Every row comes from one small tree of marks. The marks that hang from a mark follow it in brackets, in the order of their numbers. Every link used is in the known rows. Which tree was each row made from?
Known rows:
j_407[j_238[j_296 j_537] j_382[j_40[j_122[j_442]]]]: [-1.901 -2.216 -2.731  2.724 -1.063  1.650 -2.517 -6.998  0.474 -0.255
 -1.334  2.179 -2.457 -2.498  0.688  6.899  1.909  2.759 -4.737 -1.155
  3.055  0.321 -1.281 -5.624  2.131]
j_40[j_122[j_537] j_382[j_296]]: [-3.034  1.463 -0.541  3.642 -0.608  1.170 -1.308  1.908 -1.493  2.699
  4.465  3.399 -4.247 -0.358  3.931  2.999 -1.006 -2.185 -1.180  2.037
 -0.473  1.037  1.786 -2.349 -3.031]
j_778[j_680[j_122]]: [-0.158 -1.447 -1.129  0.098 -2.523 -2.264 -2.167  1.263  0.530  1.476
 -0.221  0.428 -2.040 -0.833  0.145 -0.688 -0.787  1.696 -0.312 -1.172
  2.334 -0.006 -1.491 -0.844  0.103]
j_407[j_238[j_537] j_382[j_40[j_122] j_296]]: [-2.393  0.387 -3.255  3.031 -0.244 -0.695 -4.483 -4.194  2.447  2.858
  0.253  3.009 -3.234 -2.280  5.206  4.847  3.104  0.725 -1.597 -1.383
  1.312  2.986 -1.458 -7.542  2.323]
j_680[j_122 j_382[j_296[j_238] j_407] j_778]: [-3.813 -0.362  0.034  1.347 -0.270  0.628  0.758  2.355  2.608  2.492
  2.862  0.577 -6.888 -2.462  1.022  3.960  3.749 -0.430  1.741 -1.983
 -1.268 -0.283  2.042 -4.970 -1.409]
j_296[j_238[j_407 j_537[j_122]]]: [-0.452  2.668 -1.310  0.818 -0.747 -2.365  1.073 -0.964  3.738  0.571
  0.543  0.602 -0.862 -2.243  1.001  2.502  2.555 -1.272  1.540  2.383
  0.555  2.342 -0.131 -1.557 -1.440]
j_40[j_122[j_442 j_537] j_382[j_296]]: [-3.358  0.177 -0.276  3.661 -1.914  2.118  1.228  0.383 -3.123  1.730
  5.023  3.125 -5.223 -0.476  3.417  4.286 -0.668 -0.337 -3.016  3.053
  1.396 -1.206  1.364 -1.312 -2.528]
j_122[j_442 j_537]: [-1.290 -0.593 -0.398  0.541 -1.869  1.596  1.454 -1.452 -2.297  1.427
  3.069 -0.154 -0.899 -0.469  1.626  2.252 -0.267  2.029 -1.679  3.283
 -0.213 -1.363  0.381  1.181 -0.803]
j_778[j_680[j_122 j_290]]: [ 0.163 -1.743 -0.341  2.100 -3.137 -1.712 -1.496  2.316 -0.982  3.685
 -1.532  0.701 -2.246 -0.182  0.103 -2.025 -0.216  3.174 -2.619 -1.050
  2.737  0.589 -1.794 -0.963  0.187]
j_680[j_290]: [ 0.308 -0.252  0.789  2.138 -0.421  0.586  0.652  1.008 -1.580  2.140
 -1.416  0.153 -0.096  0.705 -0.080 -1.278  0.481  1.592 -2.280  0.244
  0.379  0.551 -0.318 -0.123  0.097]
j_407[j_238[j_537] j_382[j_40 j_296]]: [-2.539  1.316 -2.910  2.208  0.096  1.293 -3.962 -5.459  2.993  2.701
  0.944  2.885 -1.740 -0.987  4.487  3.322  4.607  1.572 -0.045 -2.986
  0.954  2.923 -1.304 -6.686  3.122]
j_778[j_680[j_238 j_290 j_382]]: [-3.063  0.780  1.867  5.651 -2.095  0.894  0.478  4.359  0.906  5.266
 -2.911  0.806 -2.315  1.489  1.874 -3.619 -1.875  2.584 -2.603 -1.348
 -0.143  0.506 -1.050  0.175 -1.833]
j_382[j_40 j_296 j_407[j_238[j_537[j_122[j_442]]]]]: [-2.412  0.586 -5.438 -0.597 -2.022  0.697 -1.069 -6.268  1.093  1.434
  3.184  0.836 -3.791 -1.864  3.573  6.872  6.135  1.263  2.599  1.782
  2.102  0.692 -1.578 -5.407  2.144]
j_238[j_537]: [-0.326  0.978 -1.162  0.145 -0.840  0.286 -1.597 -1.413  0.246  1.337
 -0.146 -0.200  0.169 -0.186  0.721  0.288 -0.267 -0.812  0.097  2.748
  0.057  1.201 -0.781 -1.621  1.238]
j_238[j_296 j_407[j_382] j_537[j_122[j_442]]]: [-1.250  0.622 -1.204  1.048 -0.852  2.510  3.324 -4.589 -1.546 -3.155
  0.069  1.340  0.278 -2.683 -5.332  4.254  3.092 -0.903 -1.547  1.294
  1.544 -1.470 -0.887 -2.718  1.613]
j_40[j_382]: [-2.002  1.100  0.932  1.944  0.122  1.840 -0.185  0.485  0.170 -0.632
 -0.027  2.518 -0.726  0.307  0.490 -0.396 -0.769 -0.347 -1.158 -1.826
  1.566  0.510  0.392 -0.661 -1.229]
j_680[j_122[j_537] j_290 j_382[j_407] j_778]: [-4.180 -0.990 -0.116  2.871 -2.373  2.879 -0.438  3.346 -2.934  5.119
  1.509  0.219 -3.499 -3.263 -0.250  2.060  1.014  0.876 -2.026  1.459
 -3.644  0.102  1.385 -4.325 -1.461]
j_680[j_238[j_296 j_407 j_537] j_290 j_778]: [-0.229  1.284  1.119  4.682 -1.012  4.144  1.668  1.489 -4.440  2.250
  0.584  1.561 -1.245  2.504 -4.966  1.169  3.189 -1.353 -1.348  0.861
 -1.510 -0.088  1.178 -2.069 -2.116]
j_296[j_238[j_407[j_382[j_40]] j_537[j_122]]]: [-2.294  2.518 -2.475  1.276  1.174 -1.690 -0.138 -3.221  4.299  0.538
 -0.597  2.444 -1.034 -4.454  1.110  3.571  4.661  1.153 -0.027 -1.154
  1.854  3.249  0.061 -4.908  0.383]
j_238[j_407[j_382] j_537]: [-1.816  2.672  0.328  2.459  0.816  0.370 -0.315 -2.373  0.075 -1.295
  0.356  1.968  1.151 -1.091 -1.488  0.158  3.733 -1.001 -0.561 -0.068
 -0.885  1.232 -0.142 -2.936  1.687]
j_382[j_40 j_296 j_407[j_238[j_537[j_122]]]]: [-2.156  1.857 -5.626 -0.482 -0.645 -0.296 -3.455 -4.680  2.623  2.504
  2.713  1.237 -3.005 -1.925  4.092  5.655  5.899 -0.604  4.254  0.713
  0.125  2.728 -1.084 -6.200  1.571]
j_238[j_296 j_407[j_382[j_40]] j_537[j_122]]: [-1.595  1.391 -3.118  0.791  1.478  1.911 -0.412 -4.073 -0.346 -1.881
 -0.156  2.455  0.187 -4.146 -4.895  4.695  4.602 -1.014 -0.134 -1.083
  0.483  1.128  0.863 -5.065  1.847]
j_778[j_680]: [-0.492 -0.013 -0.275 -0.122 -1.010 -1.966 -1.602  0.962  0.641  0.869
  0.052  1.753 -0.288  0.750  0.523 -2.220 -0.735  1.492  0.514 -0.337
  1.391  0.018  0.134  0.484 -0.016]
j_407[j_238 j_382[j_40 j_296]]: [-2.011  0.427 -1.727  2.124  1.030  0.930 -2.307 -4.008  2.749  1.477
  1.006  3.041 -1.784 -0.818  3.812  3.217  4.833  2.547 -0.174 -5.727
  0.824  1.688 -0.575 -5.157  1.976]
j_296[j_238[j_407 j_537[j_122[j_442]]]]: [-0.771  1.452 -1.238  0.871 -1.947 -1.318  3.551 -2.559  2.067 -0.436
  0.847  0.290 -1.673 -2.229  0.380  3.560  2.819  0.284 -0.276  3.504
  2.551  0.196 -0.396 -0.588 -1.048]

Write each row's tree:
[-4.343  2.735 -0.107  3.908  1.107 -0.983 -1.458  1.080  1.973  2.744
  6.221  2.940 -6.763  0.469  6.221  4.347  2.563 -1.052  1.361  1.611
 -1.101  2.109  2.739 -2.635 -4.378]  j_40[j_122[j_537] j_382[j_296[j_238] j_407]]
[-1.580  1.193 -0.709  2.157 -1.411  0.343 -3.038 -4.640  3.904  1.421
 -1.741  1.571  1.412 -0.497  3.813  0.636  0.895  1.090 -0.982 -1.690
  0.307  2.780 -3.354 -4.546  2.037]  j_407[j_238[j_537] j_382]
[-0.969 -0.223 -3.298 -0.429 -2.824  1.732 -0.028 -6.377  1.129 -0.915
  0.845 -0.437 -1.051 -0.719 -0.364  5.924  2.972 -0.192  1.431  2.326
  0.817 -0.565 -2.254 -2.988  0.884]  j_382[j_407[j_238[j_296 j_537[j_122[j_442]]]]]
[-2.795 -0.014 -2.917  1.300  0.694 -2.057 -0.717 -3.454  0.712  1.669
  4.272  0.640 -7.966 -0.949  3.940  7.079  5.756  1.694  0.263  3.584
  2.444  0.520  1.819 -4.000  0.504]  j_382[j_40[j_122[j_442]] j_296[j_238[j_537]] j_407]
[-0.616 -0.333  0.323  2.178  0.293  2.042 -1.384 -4.071  2.707 -0.934
 -1.358  1.764  0.892  0.249 -0.066  2.261  1.547  1.144 -1.171 -5.170
 -0.374  0.503 -1.382 -2.911  0.784]  j_407[j_238[j_296] j_382]
[-1.223 -0.109 -4.119  0.477 -0.677  1.936 -3.066 -6.256  3.616  0.950
 -2.349  1.939  0.330 -3.582  0.393  5.239  1.845  0.973 -0.708 -2.651
  1.591  2.590 -2.317 -6.612  2.157]  j_407[j_238[j_296 j_537[j_122]] j_382[j_40]]
[-2.526  1.889 -2.219  3.274  2.027 -0.616 -1.970 -1.992 -1.406 -0.081
  2.408  3.400 -3.471 -2.670  0.031  4.298  6.057 -1.288 -1.194  0.071
  0.230  1.584  1.708 -6.023  1.757]  j_238[j_407[j_382[j_40[j_122] j_296]] j_537]
[-0.932  0.507 -0.689  2.349 -0.596  2.316 -2.889 -5.504  2.997  0.272
 -1.375  1.628  1.072  0.012  0.483  2.478  1.513  0.346 -1.025 -2.578
 -0.360  1.762 -2.186 -4.409  2.016]  j_407[j_238[j_296 j_537] j_382]
[-1.499  0.612  1.699  5.744 -1.237  2.407  3.226  3.134 -3.523  3.389
  1.291  2.140 -4.026  0.408 -1.765  0.979  5.458  0.259 -1.985 -3.986
  0.185 -0.361 -1.297 -4.515 -1.383]  j_680[j_122 j_238[j_407[j_382[j_296]]] j_290 j_778]
[-3.273 -0.577 -3.299  0.893  0.495 -0.032 -0.530 -1.979 -3.868  1.667
  6.856  0.941 -6.449 -1.487  2.597  7.104  4.781  1.276  0.202  3.965
 -0.692 -1.234  2.864 -2.685 -0.480]  j_382[j_40[j_122[j_442 j_537]] j_296 j_407]
[-2.448  1.274 -1.992  2.842  1.592 -1.307 -2.360 -2.328 -0.853 -0.783
 -0.103  2.806 -1.271 -3.572 -0.641  3.370  3.795 -0.323 -2.647  0.213
  0.455  1.800  1.050 -5.216  1.365]  j_238[j_407[j_382[j_40[j_122]]] j_537]
[-0.919  1.345 -4.083 -0.403 -0.155 -1.292 -0.990 -2.107  4.053  3.961
  1.516  0.842 -4.196 -2.486  3.738  4.528  2.839  0.225  2.264  1.705
  2.563  2.889  0.195 -4.354  0.189]  j_382[j_40 j_296[j_238[j_537[j_122]]]]
[-0.600  2.357  1.025  2.848  1.901 -1.187  2.018  0.254  2.007 -0.312
  4.333  1.686 -3.344  1.085  1.091  2.113  6.001 -0.535  2.069 -1.613
 -0.698  0.547  2.689 -0.003 -1.842]  j_382[j_296[j_238[j_407]]]
[-2.523 -1.877 -3.258  1.915 -0.532  1.205 -2.398 -5.020 -1.582  0.263
  4.353  1.009 -4.285 -1.229  1.824  8.848  3.948  2.521 -1.261  1.190
 -1.063 -0.778  1.994 -2.719 -1.599]  j_382[j_40[j_122[j_442 j_537]] j_407[j_238[j_296]]]
[-1.688  1.018 -3.806 -0.212 -3.147  0.318  0.164 -5.127  1.367  1.061
  2.962  0.107 -2.818 -0.499  3.598  5.193  4.591 -0.473  2.932  3.035
  1.175 -0.009 -2.766 -3.881  1.444]  j_382[j_296 j_407[j_238[j_537[j_122[j_442]]]]]
[-1.844 -1.163 -1.317  1.341  1.521 -1.364 -1.819 -1.083  0.174  0.127
 -1.629  1.973 -1.624 -3.359  0.799  2.541  0.565  1.525 -3.102 -1.889
  1.748  0.890  0.143 -4.017  0.904]  j_407[j_382[j_40[j_122]]]
[-1.704  3.301 -1.790  1.267 -0.072  0.327  1.192 -1.978  0.558 -0.084
  1.627  2.263 -0.433 -2.481 -0.734  2.184  4.402 -2.984  1.708  0.851
  0.019  1.327 -0.903 -4.532  1.730]  j_238[j_407[j_382[j_296]] j_537[j_122]]
[-1.147  2.317  0.970  3.252 -0.837 -1.418  0.397  2.432  0.148  0.462
  1.504  1.838 -1.147  2.595 -0.144 -1.912  2.350  0.445  1.355 -1.562
 -0.136 -0.260  0.037  1.709 -2.817]  j_778[j_680[j_238[j_407]]]
[-2.573  1.659 -0.425  4.348 -3.345  2.607  1.652  2.394  1.274  6.079
 -4.230 -1.481 -1.640 -1.749  1.970 -0.176 -2.824 -0.721 -2.370  2.771
 -0.434  2.163 -3.427 -2.750 -1.101]  j_680[j_238[j_537[j_122]] j_290 j_382]
[-1.996 -1.474 -2.881  1.300 -0.747  0.510  0.047 -1.179 -3.618  2.735
  5.190  1.312 -5.763 -1.993  2.946  6.481  1.829  1.598 -2.249  3.565
  0.819 -1.141  2.324 -1.942 -0.669]  j_382[j_40[j_122[j_442 j_537]] j_296]
[-2.180  1.158  0.815  3.949  0.621 -1.188  0.014  1.691  2.845  1.393
  1.739  3.249 -5.820  0.356  4.460  2.626  0.290 -0.892 -1.197 -0.995
  2.451  1.467  1.474 -2.168 -3.193]  j_40[j_122 j_382[j_296[j_238]]]
[-1.805  1.359 -1.156  0.853 -1.699  0.470  3.132 -3.664 -0.520 -1.901
 -0.256  1.427  0.751 -3.376 -2.020  2.477  2.691 -0.147 -1.623  2.181
  2.087 -0.420 -1.968 -2.800  1.784]  j_238[j_407[j_382] j_537[j_122[j_442]]]
[-3.196 -1.161 -2.578  3.416 -1.336  0.570 -1.485 -4.281  0.083  2.887
  3.497  3.123 -4.253 -2.360  6.190  6.939  3.124  3.499 -3.328 -0.826
  1.133  0.365 -0.228 -4.891  0.103]  j_407[j_238 j_382[j_40[j_122[j_442 j_537]] j_296]]
